Every row comes from one small tree of marks. Brackets hold a mark, then the marks that hang from it, in alphabetical order. Every link used is in the known rows. Which tree was each row made from?
Known rows:
[U [D N]]: [  0.1  -3.7  13.4  -2.2   9.2  32.5 -18.3 -20.8 -13.0  19.5  28.0 -31.4
 -20.9  -1.2 -42.6 -22.5  21.3  11.8  18.1  14.0  -0.8  21.0  14.4  -1.6
   8.1 -13.2]
[D B R [X L]]: [ 11.8 -12.8  -5.9 -10.4 -27.8 -24.9  10.4   0.7  38.5 -13.5  -3.3   7.9
 -13.5   7.3  15.6   2.7 -25.7 -39.2  -8.3 -16.7 -23.7 -37.0  -2.0   6.7
 -28.3  24.0]
[B [D N R [X L]] Z]: [  8.1 -24.6  37.8  -8.8  -3.4  -9.7  -2.2 -45.2  66.3   8.6  -1.3 -20.2
   6.1  30.9  33.4  18.1 -12.7 -10.7 -45.5 -25.5  11.1  30.8 -13.3 -19.2
  27.2  26.6]
[B [D N R W]]: [  0.8 -19.3  47.3 -10.0  17.4   2.0  -7.1 -21.3  12.9  -4.1  -5.4 -18.8
 -16.8  -7.9  26.6  21.3  -8.0  30.3   6.0 -35.9   2.9  25.7  -9.8 -11.5
  45.4   3.5]
[R [L [W [D B]]]]: [-26.5   0.7 -55.7  -1.6  -4.9 -22.4  16.2  30.4 -39.6  19.6   6.7  32.4
  13.0 -36.3 -29.3   9.4   0.8 -18.6   2.9  22.7 -11.1 -26.3  19.5  19.0
 -32.1 -24.9]
[D R W X]: [ -4.2 -14.0  26.2 -19.4   2.6 -12.8   3.4  -8.1  29.4 -21.6  -1.7   1.8
   4.0  24.9   4.6 -25.1 -23.8 -16.8 -13.2 -10.4 -16.1 -26.3   1.0 -30.0
   0.9   3.7]
[U [D R [W L] X]]: [-13.1 -22.9  29.2  11.6  -4.5   5.4 -17.8 -10.5  15.1 -28.7  -3.6 -36.5
   9.5  32.5   0.4 -26.7  -5.8 -17.8 -15.8   1.0   7.2 -22.6  24.3 -14.5
  10.0 -16.1]
[D [B Z] R U W]: [ 21.4  18.4  -2.1 -23.6 -15.7 -20.1  15.8 -39.0  -0.7 -26.5  -5.9  13.0
   1.4  25.2  13.0  49.4 -11.5  12.4  22.3 -38.6  23.7   0.1 -11.4  -3.9
   8.3   8.6]
[L R [W [D N U X]]]: [-32.2  -3.0 -44.3   4.8   4.9  32.6 -18.9  16.6   5.2 -20.9  -8.7   5.6
  34.5  -1.9  25.3 -23.5  43.1   3.5 -39.6  19.1 -20.5  22.1 -37.6 -12.5
  11.5  10.0]
[R [L [W D]]]: [-33.7  -4.1 -47.8   1.4   8.6  -9.8   7.2  35.2 -25.1  22.4  16.2  24.2
  18.5 -33.6 -39.3  -8.0   5.7 -17.2  -8.4  47.1 -11.6 -15.1  19.6   6.8
 -39.5 -31.4]
[B [D U W X] Z]: [ 12.9   5.6  36.7   5.1  28.2  -3.3  22.7 -53.1  -4.3   4.0   4.8  -1.9
  40.3  42.6  -3.6  21.3  -8.8   7.9  -4.7 -11.5  37.3  22.1  16.1 -23.8
  49.0  -3.9]
[N [D B R] Z]: [ 45.9  14.4  21.7  -3.4 -27.5  16.2  35.0  12.7 -19.8 -26.4 -12.9 -13.8
 -35.7 -18.2 -19.8  28.6   0.3 -11.3  23.0 -28.1  25.1   4.4 -17.3  21.6
  39.3   7.3]
[U D]: [  6.7 -10.1  -2.3   7.8  14.1  35.4  -0.5   0.7 -25.2  24.4  46.1 -30.7
 -12.7 -11.5 -64.4 -25.6  17.6  -4.1  14.8  45.4   3.7  12.6  35.1   9.5
  -0.2 -32.9]
[N Z]: [ 14.4  11.2  -6.6  -5.8  15.1  28.7  27.1  22.6 -19.6  31.1  26.0  -7.6
 -23.2 -21.4 -39.0  -2.8   7.1  -0.5  23.5  32.6  12.9   6.5  18.5  12.9
   0.6  -7.1]
[L W]: [-21.3  -8.0 -44.7   3.0  30.6  12.9  14.3  26.1 -34.8  31.9  25.9  -0.9
  19.9 -29.6 -40.3   2.0   8.6 -16.4  13.2  59.5  -9.0   4.4  10.3   5.3
 -12.9 -25.2]
[R [L W]]: [-23.6   2.1 -50.1 -14.8  21.8 -17.2  24.8  19.4 -29.1  32.0  32.1  20.5
  14.4 -23.8 -49.0   1.0   1.7 -22.8  22.8  56.0 -14.7 -24.9  22.0  -1.7
 -47.4 -32.6]
[Z [B [D N [R L] W X]]]: [ 27.9  -1.5  48.3 -14.4   4.8 -35.1  25.4 -43.8  43.7  26.9 -15.1  20.6
  25.1  23.3  31.4  -3.8 -13.1   2.0  16.3 -41.7   8.9  -8.5   1.7 -21.1
   5.7  -1.2]
[R L]: [  1.2   4.6 -21.8 -18.8  17.5 -10.7  23.6  13.2  -6.1  32.9  44.8  14.6
 -17.9 -16.3 -47.3  -9.4  -3.7  -3.1  25.6  40.1 -22.8 -14.5  26.7  -3.7
 -45.8 -21.4]
[W [D R] L]: [-25.9 -34.0  -2.3  24.6  -1.8  31.0 -28.2  49.2  40.0 -13.6 -11.1 -30.9
 -10.7 -26.5  23.6  -2.4   8.7  15.3 -41.5  17.5 -10.1  35.9  -5.5  18.8
   3.0  -5.3]
[W [D B N R U]]: [ -3.0   5.6  10.2 -15.1 -27.9  18.4 -25.6 -10.4  33.8 -37.7 -42.3   5.5
 -19.0  -6.0  29.1  24.2  22.0  31.9  -5.7 -55.9 -10.1  36.1 -43.7  12.6
  13.8  23.7]
[W [D B]]: [  2.6  -8.0 -19.6  13.6  -8.9  14.1   3.2  33.7 -23.9  18.1   9.1   4.7
 -18.1 -38.1 -14.1   0.8  -1.1   9.4  -6.9   0.7 -10.2  15.1  12.5  27.6
   8.7  -6.0]
[X [D N] [L R W]]: [ -8.8  -2.5 -48.7  25.7   7.8 -15.2 -40.0  47.6 -30.4  26.4  21.7  16.1
  -6.0 -23.8  21.5 -39.1  -5.7  -4.3 -29.6  51.1 -35.4  -8.6 -12.5  13.1
 -37.2  12.1]
[Z [B D]]: [ 42.1  -8.5  10.5  20.7  33.1  18.2  40.7   1.5  -1.1  73.1  31.6  -4.9
  14.6 -27.0 -19.8   3.5   9.5  10.6  33.1  30.5  18.4  40.2  24.0  20.9
  14.4 -26.0]
[R [L [W [D U]]]]: [-31.6   9.7 -43.7   1.2   9.6  -4.0   3.7  18.9 -19.3   1.1  -1.3  30.4
  29.3 -21.5 -38.5   3.1  18.6  -7.2   5.7  40.7  -3.6  -8.4   8.7   7.8
 -43.3 -29.4]
[N D]: [ 26.2   2.7  16.0  21.0  19.4  23.8  13.4  15.9 -31.2   0.8  24.7 -20.3
 -17.5 -20.0 -51.6  -3.8  -0.6   3.0  21.1  25.9   1.7  25.7  -0.6   6.1
  21.9 -12.2]

Write each row's tree:
[ 21.7  46.4  21.8  -8.1 -11.0  -3.3 -11.4  -9.6 -30.9   6.4 -34.1  28.2
 -26.7   8.0   2.4  -0.3   0.5  29.2  21.8 -38.3  -1.3   9.2 -17.8  17.8
  13.0  24.9] -> [X [D B [N Z] U]]
[-23.3 -24.2 -75.5  18.4  13.7  35.9  -3.3  66.7 -29.7  15.7  37.0  -4.0
  15.1 -49.8  -3.8 -23.6  32.3  -5.6 -39.0  68.9 -19.0  22.0  -4.1  13.2
   1.1 -18.9] -> [L R [W D]]
[ 16.4  -9.1  17.2 -18.2 -31.5 -16.8  10.3 -44.9  -2.3 -11.5  10.4 -11.9
   8.6  44.7 -11.6  -7.4 -14.1 -30.2 -17.4 -30.6  21.3 -25.6  23.0 -16.1
  25.4  -7.4] -> [U [D [B Z] R W X]]
[ -3.2  13.5 -33.0  19.0 -12.2 -50.5 -24.9   4.3 -45.5  41.4  -6.7  30.5
   5.8  -1.1  11.0   5.4 -33.4 -14.2 -18.2   3.9  -3.6 -14.4  -1.2  20.3
 -24.4  18.6] -> [X [D [B Z] N] [L W]]
[-12.6  10.8  10.6   6.6   8.1  35.0 -32.4  -2.8  13.2 -13.8 -18.8  -0.1
  -6.2  -7.7  -3.5  -2.5  26.0  41.4  -0.8  -8.6  -4.0  47.1 -21.9   4.0
   6.7  10.3] -> [W [D N U]]
[ 34.1  25.6  32.4  24.2   9.6  12.3  24.2  15.3 -65.9 -11.1   2.2  -9.1
 -18.3 -12.2 -38.8   3.8 -16.6   3.4  36.2   2.9  41.2  -8.0  12.9   5.8
  34.7  -6.3] -> [N [D W] Z]
[ -8.2  29.2 -29.7   2.2  -1.0  12.0  -2.3  -7.5   7.5 -23.4 -17.1  11.3
  20.1  20.0  28.2  -1.5  23.3 -15.5   3.2  12.9   7.7 -20.4 -29.8  -6.8
 -21.5  35.6] -> [D [N Z] U [X [L R W]]]
[ 10.2  10.1  42.7 -24.8 -40.9  -7.1  -0.9 -45.6  -3.7 -28.7 -28.9 -10.6
 -13.3  38.3  11.7  -7.4  -4.3 -14.7   7.3 -68.2  22.0 -39.5   4.7 -12.2
  34.5  14.4] -> [U [D B [N Z] R W X]]
[ 35.6  23.5  -8.7  36.5  -0.5   2.3  16.2  -2.8 -59.2 -34.9   7.8 -16.1
   1.3  10.5  20.4  47.9  -5.1  24.7  24.9 -14.4  36.5  13.9 -11.1   8.1
  41.2   9.0] -> [N [D [B Z] U [W [L R]]]]
[ -0.4  -2.9  -0.5 -28.3   1.2 -32.3  10.4   3.3   9.4  -9.0  18.7  17.3
 -18.1  -2.9 -11.7  -2.3 -20.8  -2.5  17.3   4.4 -13.1 -35.4  12.7 -16.4
 -38.4 -14.1] -> [D [R L] W]
[-21.1   1.9  16.0  15.9  27.4  -3.2 -23.1   1.8 -21.4   7.6  -2.7 -17.4
 -14.1   0.2  29.6  11.8 -20.2  38.2  27.7 -11.0  -1.8   0.3   6.0  -9.3
   5.4  10.3] -> [D N [W L]]
[ -2.0  29.3  46.0   6.2  -3.9  -8.8 -44.3  -1.2   6.8 -34.8 -58.2   6.9
 -15.6  26.6  45.8  -3.4 -10.7  41.1  -1.9 -38.5   7.9   3.9 -26.6  -1.9
   9.2  22.9] -> [X [D [N Z] R U [W L]]]
[ -8.2  -5.9  32.6  -9.4 -10.4 -34.0 -27.0 -23.3  44.8 -31.1 -21.3   5.7
  -7.3  32.0  40.9 -15.3 -38.2 -10.7  -7.5 -34.3 -16.5 -39.9 -13.9 -29.9
 -23.6  37.6] -> [D N R W [X L]]
[ 25.4  -2.6  42.4  24.8  19.8  -1.6  21.6 -28.1  41.5   1.2 -29.2  -4.1
  46.2  26.6  41.8  17.5   0.5  11.2  19.9 -17.3  30.5  15.3  -0.1  -1.1
  19.1  -7.1] -> [Z [B [D R U [W L] X]]]
[-19.4 -21.6 -21.6  -0.8  -2.8 -14.9  -1.8  11.3  41.3 -12.2  -5.2   3.2
  26.2   5.7   0.2 -13.5 -11.6 -53.2 -25.4  34.1 -19.0 -31.3  -4.7  -6.5
 -42.0   4.2] -> [D R [X [L W]]]
[-22.3  10.3 -21.5  17.2 -14.9   9.5 -26.9  15.6  14.9 -30.0 -42.7   7.7
  12.8 -18.6  16.4  17.6  14.9  -6.2  -9.4  10.9  20.4   0.8 -24.1  21.0
 -31.8  16.7] -> [X [L [W [D [N Z] R U]]]]
[-37.9   1.1  -9.5   4.7   0.5  16.5  -7.9  14.1  -8.2   6.4 -33.9   6.7
  29.9  -4.6  -1.0 -19.4  12.3 -15.8 -32.4   2.7   7.0   2.7 -10.2  -4.6
  18.9   5.8] -> [L [W [D [N Z] X]]]
[-37.7   0.2 -35.0  -6.9   5.9 -11.1  -6.6  18.9 -17.0  18.2  -0.7  22.8
  13.7 -23.4 -19.7  -4.5   8.6  -2.9  -6.1  21.4 -15.4  -8.1   2.4  -1.1
 -31.4 -16.1] -> [R [L [W [D N]]]]
[  1.5 -26.5  29.7 -24.0   6.1  -7.3  25.7 -15.1  48.2   4.1   8.0  -3.1
   1.5   5.4  -7.6  -2.1  -1.3 -21.1 -20.6  -3.9 -17.4   0.2   8.3 -15.0
   9.8 -11.6] -> [B [D [R L] X]]
[ -0.9 -21.0  -3.7  10.3 -38.7 -11.2 -11.5  21.4  38.0 -22.0 -21.0   8.8
  -8.2  -8.2  22.6 -10.5 -17.5 -27.4 -41.7 -19.4 -19.1 -18.1  -2.3  16.4
 -16.6  21.0] -> [W [D B R [X L]]]
[ -4.5   3.0  18.5  15.1  -4.9  21.8 -12.7  -9.5 -20.9 -11.8   5.3 -35.6
  -5.2  30.6  24.3 -31.4  10.0   3.8  -4.2  -8.7  19.3 -21.8  17.9 -14.7
  31.3   8.2] -> [U [D [N Z] [W [L R]] X]]
[ 17.3  10.5  -7.9 -25.6 -11.2   9.8  14.6 -12.6  20.8 -27.0  -9.0   3.3
 -15.8  -1.9  -3.1  36.0  15.1   9.1  30.3 -20.0  -9.4  12.9 -23.6  13.4
  -4.1   6.9] -> [D B R U]
[ 14.4  -7.7 -30.9  24.2  -7.3   4.8   7.6   1.1 -57.9  17.0  50.4 -31.1
  -7.6   4.6   5.5  12.2  -0.6   5.5   2.4  13.4  28.7  -6.6  38.1  12.2
  24.2 -16.2] -> [U [D [B Z] [W [L R]]]]
[  4.3   3.6 -17.6  17.0   6.1 -25.2  16.8   0.2 -49.1  25.5  17.6  -6.1
  -2.5   3.8  19.0  42.1 -35.2  13.1  19.9  -8.9  25.1  -9.9  28.6   7.0
  14.2   0.6] -> [D [B Z] [W L]]
[ -7.0   0.0   5.2  24.6  17.3 -10.1 -44.2  35.1 -32.7  15.1   9.4  -2.4
 -24.4  -1.2  44.5 -36.6 -20.5  40.3 -18.9   4.8 -28.3   5.2  -3.9  -5.3
   8.6  12.3] -> [X [D N [W [L R]]]]
[ -2.9  18.6  11.8 -47.2  -4.5  -2.9  -7.5 -35.9  56.5 -30.6 -13.8  11.9
 -17.9  16.1  -0.3  17.5  20.7  23.6  27.5 -22.9 -22.2  11.8 -36.6 -18.9
 -36.2  11.5] -> [D N [R L] U]
[-16.0 -20.6   6.8 -18.8 -20.0  -5.9  -4.7  15.7  58.4 -16.7  -7.3  14.0
   1.2   4.7  -5.5 -36.5   0.2 -21.5 -50.0  -0.8 -29.5  -7.6  -0.4 -13.6
 -22.3  -4.1] -> [W [D [R L] X]]
[  7.9  -1.3   5.7 -36.7 -34.4  -8.7  -1.3 -33.2  10.0  -5.2   7.8  -6.7
 -33.3   3.6 -17.9   5.7  13.2  -3.8  19.6 -33.8 -10.2 -14.7   2.4   2.9
 -13.1  -6.6] -> [U [D B N [R L]]]
[ 35.0   2.9  48.0  -9.0  10.9  12.9  17.9 -52.8  70.2  13.9 -28.1   0.3
  31.9  26.9  28.0   7.6  23.8  13.7  16.4 -32.8  11.5  43.6 -29.5  -9.3
  24.9   7.2] -> [Z [B [D N R U X]]]
